What can hang from each mark
S: F
M: C D S
C: M T
J: M
F: S
N: M T
T: D F N
H: M

Each row was made from one small tree. The marks that hang from a mark follow it in brackets, in alphabetical order. Every link used is in the known rows. Write each row's tree.
In the rows, zero is written as 100.
Known rows
H(M(C D S(F))): 117  99  76  71  78  94  76 147 105  95  86 146  92 108 101 127  84 102  94 102 118
C(M(D S)): 111  95 124 117  88  88  91 101 119 100  90 130  94 111  89  66  98 102 102 110 116
H(M(C(T) S)): 111 104 105  68  79 106  92 109 106  99  79 130 103 107  95  99 102 111  85 106 114
F(S): 117 102  95 113  69 103 101  89  97  97 111 124 104 116  83  33 108 109 100 121 108
N(M(C(T))):  98  80 114  82  72 107 107 105 123  97  93 122 108 111  97 105 104 106  96 117 111
M(C(T(N)) D S(F)): 103  90 103 103  82  82  86 115  76 102  81 131  85 120 103 132  86  98 104 120 127
T(D F N(M(C S))): 117  93  99 119 101  76  85  89  98 105  90 115  85 101  91 151  62 101 109 107 114
T(D F(S) N(M(C))): 113  90  88 132  91  87  98  96  92 107 103 111  90 106  84 105  69 105 109 116 112
N(M(C D S)): 113  89 102  91  84  91  88 128 150 103  93 132  93  97 103 139  78  99 104 109 115
N(M): 111  90 102  87  74  92 104  87 134  93 112 121 104 109  89  75 104 106 101 114 107
T(D F N(M)): 112  88 103 126  98  67 102  69  98  99 101 107  89 106  81 111  79 100 109 109 110
M(C(T) D S(F)): 106  86 113  92  75  99  85 131  80  98  77 142  94 115 107 128  90  95 101 115 122
J(M(C D S(F))): 109  82 105  86  75  96  86 146 108  93  87 144  92 118  96 122  79  97 107 112 118
T(F(S) N(M(C))): 113  93  79 126  83  82 103  83 101 104 112 111  93 111  86 101  79 114 110 121 115
C(T): 103  90 123 100  74 103 107  81  95  93  92 121 107 118  87  65 117 104  94 117 110
N(M T(D F)): 123  79 119 122  93  91 111  88 107  93 108 112 102  96  87 103  68  99 106 110 101
T(D): 111  92 107 111  84 109  91  98 100  92  93 122 101 112  82  75 101  96  96 108 105
C(M(D) T(F(S) N)): 102  89 135 157  93  72 116  72  69 109  92 111  91 120  81  45  98 107 107 123 123
C(M(D S) T(F N)): 105  93 144 145 102  63 102  66  78 108  79 114  85 114  87  91  91 104 108 113 124

Write each row's tree
108  90 120  77  75  97  98  99 116 101  90 125 103 105 102 113  94 107  99 116 114 -> N(M(C(T) S))
103  85 140 122  98  86  99  91  70 103  70 114  89 115  81 133  73  99 105 112 117 -> J(M(C(T(D F N)) S))
123  88 100  88  80 103  98 109 139  95 111 124 103  99 101 111  73 109 102 116 107 -> N(M(C S) T)
 99  82 145  94  83 102 100 129 121 104  73 131  97 111  94 115  89  96 100 112 118 -> J(M(C(T) D S))
129  89 121  95  89  91 101  97 121  97 108 118  99  93  95  88  70 100 103 111 102 -> N(M(S) T(D))
125  81  96  81  78 101  90 130  97  92 104 132  98 103 104 122  61  99 104 114 107 -> N(M(C S(F)) T(D))
113  90 116  82  83  66  98  82  62 102  95 120  87 113  98  99  86 100 106 119 118 -> C(T(D N(M(S(F)))))
116  95  94  82  77  99  89 105 136  98 100 128 100 104  99 118  87 108 102 112 111 -> N(M(C S))
 96  83 145 112  84 109 106  88  81  95  80 120 107 123  81  41 114 101  91 113 109 -> C(M T(D))
108  88 114  86  76 110  82 121  53  94  74 137  99 118 101 120  88  96  98 113 115 -> M(C(T(D)) S(F))
118 100  98 150  93  82  97  72  62 103 101 110  89 113  75  69  83 103 108 115 111 -> T(D F(S) N)
114  72 107 125  91  96 106 122 140  96 104 121  99  95  97 143  63  98 108 111 109 -> N(M(C D) T(F))
111 100 115  74  86 111  87 121  93 101  69 128 101 102  93 107  92 103  83 101 112 -> H(M(C(T(D)) S))
122  97 108 139  86 100  97  87  66  98  97 119  99 109  79  64  86 100 106 112 106 -> T(D F(S))
111  87  80  90  83  68  84 122 114 102 101 132  82 110 104 142  72 101 111 117 123 -> T(N(M(C D S(F))))
128  91 112 147  89 105 107  92  71  96 108 114 102 103  82  59  73 101 105 116 102 -> N(T(D F(S)))
112  91 130 102  85  86  98 113 133 100  91 130  92 108  87  89  90  96 105 110 113 -> J(M(D S))
101  95 100  73  75 117 100 113 110  94  83 126 108 114  89  88 112 110  82 107 111 -> H(M(C(T)))
110  82 115  68  74  99  90 121  72  98  83 134  98 110 106 126  81  97 102 114 114 -> N(M(C(T(D)) S(F)))
 92  90 125 118  83  88 111  63  88  96  94 111 100 131  79  35 120 113  94 123 117 -> C(M T(N))
104  86 145 145  84  88 115  87  73 105  88 121 100 116  84  44 101 105 104 118 117 -> C(M(D) T(F(S)))
111  94 109 112  84 101 105 124  91 107  81 126 100 103  90  98  89 106  94 108 117 -> H(M(C(T(F(S))) D))
106  94  82  90  83 106  88 141 143  96  87 133  99 105  90 109  96 102  88 101 113 -> H(M(C D))
112  95 101 109  85 104  79 128 129 100  85 135  93 105  98 125  85  96 102 108 116 -> M(C D S)
108  88 122 132  83 116 100 106  56 103  79 121 103 111  87  93  86 100 100 114 110 -> M(C(T(D F(S))))
